Each row was made from one path, in order. Every step used is in the known rows, and no mark comes twice. Write each row's path.
In the rows, zero is written as 128.
Known rows:
befaz, kapa, posi, feseg, duza, malag, rezor: [136 128 127  88 144 149 120 134 120 144 115 166 169  90 105 154 137 128
 114 131 252 114 124  95 122 120 130 144 110 148]
rezor, malag, duza, kapa: [136  87 152  93 122 110 134 140 122 134 129 141 164 132 109 126 131 142
 126 121 190 118 113  83 132 113 125 150 120 145]
posi, malag, duza, supor, rezor, feseg, befaz: [131  90 147 122 121 128  93 146 128 123 119 169 137 143 115 142 124 162
 109 165 163 116 107  96 140 106 123 126 119 161]
kapa, posi, feseg, duza, supor, rezor: [136 108 137 118 136 162 100 142  90 139 105 178 137 137 109 149 145 140
 115 145 210 111 121  97 134 112 122 124 116 146]
rezor, malag, duza, kapa, posi: [138  96 141  93 134 114 142 137 114 135 127 140 166 139 113 127 145 135
 126 123 214 121 112  76 130 115 124 150 119 135]
duza, malag, rezor, feseg, befaz: [139 103 142 108 119 113 123 137 133 123 123 149 171 104  91 138 122 156
 121 155 198 108 121  96 129 112 123 153 119 157]
kapa, duza, supor, rezor, malag: [135  87 180 111 122 145 122 140  79 136 117 178 157 151  96 142 153 159
 118 125 144 123 113  82 119 105 119 131 119 144]
rezor, kapa, befaz: [139  98 157 111 113 113 138 144 113 137 132 153 172 129 136 136 153 129
 131 136 148 128 128  96 115 111 125 142 137 153]
duza, kapa, posi, malag: [133 102 132 110 144 134 130 144 114 120 125 154 156 123 124 126 135 125
 132 132 169 110 122  96 132 113 123 142 136 153]
kapa, posi, feseg, duza, supor, rezor, malag: [133 106 149 111 130 162 112 139  82 136 103 180 143 142  98 147 157 150
 114 139 216 108 115  88 129 111 113 122 108 145]
malag, rezor, kapa, duza: [142  92 159  96 119 124 117 146 112 143 131 162 162 118 125 148 141 140
 118 117 142 134 122  88 124 112 127 145 121 160]
supor, rezor, feseg, posi, malag, duza: [133 141 144 116 125 128 120 141 142 115 127 166 138 118 127 150 138 157
 116 163 169 125 101  88 136 112 123 130 122 166]
supor, duza, malag, rezor, feseg, befaz: [137 111 148 111 107 111 110 136 130 119 120 167 182 107  92 142 113 151
 116 156 196 108 116  85 132 116 122 143 117 161]
feseg, duza, supor, rezor, malag: [132  97 163 112 115 136 109 140  81 140 117 167 145 144  92 141 143 158
 122 141 195 114 113  97 128 108 118 135 119 152]
duza, supor, rezor, kapa, posi, malag: [135  96 157 112 125 142 115 148  87 132 119 172 142 152 130 149 153 134
 121 142 156 116 127  87 123 109 118 129 131 163]
befaz, kapa, posi: [144 140 131  91 140 143 135 136 112 139 124 147 159 115 123 143 146 130
 128 133 193 127 123 104 116 117 128 145 128 137]
feseg, duza, supor, rezor, kapa, befaz, gubo: [129  87 170 116 110 114 121 142  89 156 124 174 152 160 122 150 163 137
 118 129 171 131 125  96 106 110 120 127 130 147]
posi, feseg, duza, supor, rezor, kapa, befaz, gubo: [129  86 168 118 114 136 114 144  99 152 113 187 149 152 125 154 161 138
 111 126 169 124 127  93 108 110 118 115 120 150]
feseg, befaz, kapa, posi, malag, duza: [131 129 117  95 144 134 123 143 160 129 128 156 153 113 135 147 126 135
 120 153 191 129 110 100 134 113 132 135 126 161]
kapa, duza, malag: [135 107 158 111 127 126 139 138 122 127 126 171 178 114 100 138 135 141
 136 127 158 112 125  92 123 110 128 147 130 146]
befaz, kapa, duza, supor: [140  95 159 100 134 145 112 140 100 141 126 164 156 138 114 141 143 144
 119 116 147 129 125 104 112 110 129 145 124 130]
rezor, feseg, posi, malag, duza: [135 136 136 116 127 121 125 142 161 107 133 156 139 111 131 141 141 156
 124 155 166 119 109  99 137 112 121 140 120 156]
malag, rezor, kapa: [145 100 150  95 114 121 125 147 116 139 128 148 156 111 127 145 135 138
 122 129 161 126 128  95 124 114 125 150 123 167]
menab, gubo: [138 117 146 114 119 133 133 143 131 116 124 166 148 104 130 141 126 144
 131 131 151 115 138 118 117 113 128 141 130 153]
feseg, posi: [140 136 139 113 127 131 143 141 143 115 128 148 146 111 123 140 136 148
 135 151 163 121 122  99 129 113 121 151 134 161]
befaz, kapa, posi, malag, rezor, feseg: [141 135 129  93 144 146 120 137 113 130 125 155 153 101 124 145 151 138
 111 134 191 126 116 104 117 117 123 138 112 140]
malag, rezor, feseg, befaz: [143 109 134 109 121 124 113 141 132 126 124 144 154 107 107 139 125 159
 117 154 175 119 115 105 134 112 122 146 117 157]

Write each row's path:
[140 131 157  92 133 126 128 127 124 130 132 159 175 107 100 148 146 154
 114 128 193 131 115  82 108 116 126 158 117 141] -> befaz, kapa, duza, malag, rezor, feseg, posi
[133  83 175 111 113 106 138 144 110 156 128 168 156 162 137 153 161 135
 111 125 158 139 123  82 105 111 127 129 124 142] -> malag, duza, supor, rezor, kapa, befaz, gubo
[142 128 148 109 123 115 141 133 133 115 128 147 163 102 100 142 140 156
 124 149 201 113 121  87 122 116 120 161 120 153] -> duza, malag, rezor, feseg, posi
[139 112 138 106 131 147 114 139 111 126 111 172 170 126 120 134 129 121
 119 129 186 109 123  78 132 119 122 129 123 147] -> supor, duza, kapa, posi, feseg
[141  95 158  96 112 111 136 143 118 136 128 152 173 108 111 146 132 135
 128 130 182 114 134  86 120 114 126 156 126 167] -> duza, malag, rezor, kapa
[134 103 137 106 136 132 116 145 113 123 124 169 167 113 125 137 125 119
 113 131 177 117 116  78 135 118 125 136 127 164] -> supor, duza, kapa, posi, malag, rezor
[137 121 132  97 131 158 115 142 147 130 113 159 155 105 119 146 117 146
 119 146 171 119 123 107 125 112 126 132 124 164] -> posi, feseg, befaz, kapa
[135 114 141  97 136 161 108 141 143 134 115 175 163 112 119 148 123 148
 116 134 150 127 117  99 124 110 128 128 121 159] -> posi, feseg, befaz, kapa, duza
[133 115 135 110 129 127 129 150 154 122 130 162 146 103 132 141 126 138
 127 143 153 117 116 106 139 110 130 135 124 162] -> posi, malag, duza
[135 115 146 105 121 127 131 150 146 116 133 157 144 104 139 152 137 143
 122 144 145 125 122  89 129 112 119 146 131 190] -> feseg, posi, malag, rezor, kapa
[138  85 164 106 116 103 148 142 115 140 134 155 190 114 121 141 148 127
 124 133 177 123 132  82 110 113 129 153 132 158] -> duza, malag, rezor, kapa, befaz
[141  86 169 108 108 131 111 146  84 142 119 160 147 154 119 146 140 143
 122 138 154 121 129  91 120 109 121 139 131 160] -> duza, supor, rezor, kapa
[132  93 154 112 130 111 155 138 122 139 130 151 171 132 123 127 147 127
 128 115 155 126 126  97 106 113 124 141 137 135] -> duza, kapa, befaz, gubo
[136 104 124 104 137 121 113 138 102 137 126 144 156 131 111 126 134 127
 134 133 221 116 119  99 137 117 126 151 132 141] -> feseg, duza, kapa, posi
[140  86 159 116 130 138 117 144 106 130 125 167 151 139 111 135 143 147
 126 124 134 120 126 102 125 107 125 143 124 135] -> kapa, duza, supor
[144 129 123  90 137 134 115 134 119 138 123 140 160 112 113 145 140 147
 110 148 212 132 112 100 121 118 125 147 114 142] -> malag, rezor, feseg, befaz, kapa, posi
[144 138 129  93 144 165 130 138 121 135 113 160 156 108 126 147 145 130
 121 131 191 120 126 102 118 117 126 133 117 140] -> befaz, kapa, posi, feseg
[135 128 129 115 140 144 138 146 129 116 123 163 149 108 128 139 144 132
 133 144 160 112 122 106 132 111 122 134 130 156] -> kapa, posi, malag
[132  91 133 106 129 120  89 142 109 128 129 154 148 109 107 129 124 143
 116 133 194 112 112 106 138 115 123 145 119 155] -> posi, malag, rezor, feseg, duza, kapa
[135 136 123 102 138 143 114 137 130 120 122 155 154 117 119 140 139 146
 122 155 183 120 113 108 125 113 119 133 125 149] -> rezor, feseg, befaz, kapa, posi, malag
[133 101 130 110 129 123  96 140 121 116 121 166 167 123 114 133 120 137
 108 150 187 114 108  80 140 117 119 133 121 163] -> supor, duza, kapa, posi, malag, rezor, feseg, befaz
[130 102 144 121 134 104 129 139 144 114 140 150 161 132 136 125 146 140
 118 146 170 128 107  83 127 113 125 145 132 145] -> rezor, feseg, posi, malag, duza, kapa, befaz
[135 133 118  97 138 130 111 138 149 126 126 153 152 119 128 143 136 144
 114 154 198 126 105 102 132 114 126 133 117 145] -> rezor, feseg, befaz, kapa, posi, malag, duza
[137 111 129 100 142 143  90 138  96 136 125 159 140 122 113 143 153 142
 106 134 220 121 116 112 123 115 121 141 107 132] -> befaz, kapa, posi, malag, rezor, feseg, duza, supor
[142 117 132 107 121 122  99 139 111 136 126 150 147 102 105 138 135 152
 119 142 205 120 114 114 135 116 124 146 110 144] -> malag, rezor, feseg, duza
[134 126 125 110 141 131 136 147 144 123 128 161 147 110 136 142 140 131
 127 143 176 118 114 100 139 112 128 134 123 152] -> kapa, posi, malag, duza
[137  94 171 111 117 142 130 141  83 133 116 163 150 145  97 141 147 156
 121 137 165 115 119  90 120 107 117 135 122 151] -> duza, supor, rezor, malag
[132  94 154 118 129 136 113 150 119 131 123 173 137 133 125 146 128 144
 114 146 154 119 115  95 135 107 129 129 124 161] -> posi, malag, duza, supor, rezor
[140  82 165 103 109 118 107 147 101 148 124 159 145 157 128 150 136 142
 115 137 170 128 122  83 128 110 128 140 123 156] -> malag, duza, supor, rezor, kapa
[141 101 124  99 136 116  99 134  90 140 127 141 155 123 104 128 142 137
 117 131 236 119 113  96 135 120 123 154 115 132] -> malag, rezor, feseg, duza, kapa, posi
[140  91 135 101 124 113  91 137  98 139 129 141 155 116 101 127 126 144
 117 130 215 118 114 103 134 117 124 154 117 141] -> malag, rezor, feseg, duza, kapa
[134  89 144 117 130 130 119 151 138 122 128 163 138 126 129 138 131 142
 122 139 151 113 123 106 137 108 127 139 121 152] -> posi, malag, duza, supor
[141  89 147 111 125 122 122 146 128 133 127 150 143 134 122 137 132 144
 123 136 172 119 125 103 133 110 129 149 118 139] -> malag, duza, supor
[137  99 157 104 131 124 136 140 122 133 128 168 178 101  99 143 132 141
 124 124 167 119 123  87 123 111 131 150 123 152] -> kapa, duza, malag, rezor
[129  86 162 101 126  99 164 137 131 142 133 150 175 138 119 129 155 135
 121 109 177 130 114  81 108 113 123 139 121 132] -> rezor, malag, duza, kapa, befaz, gubo
[132 111 138 111 132 132 116 143 112 117 123 171 167 125 125 131 127 119
 126 135 168 110 118  85 135 116 122 131 134 157] -> supor, duza, kapa, posi, malag
[137 112 131 114 127 151 121 146 152 119 112 163 151 107 117 141 116 150
 126 154 157 109 124 105 138 109 122 131 124 170] -> posi, feseg, befaz
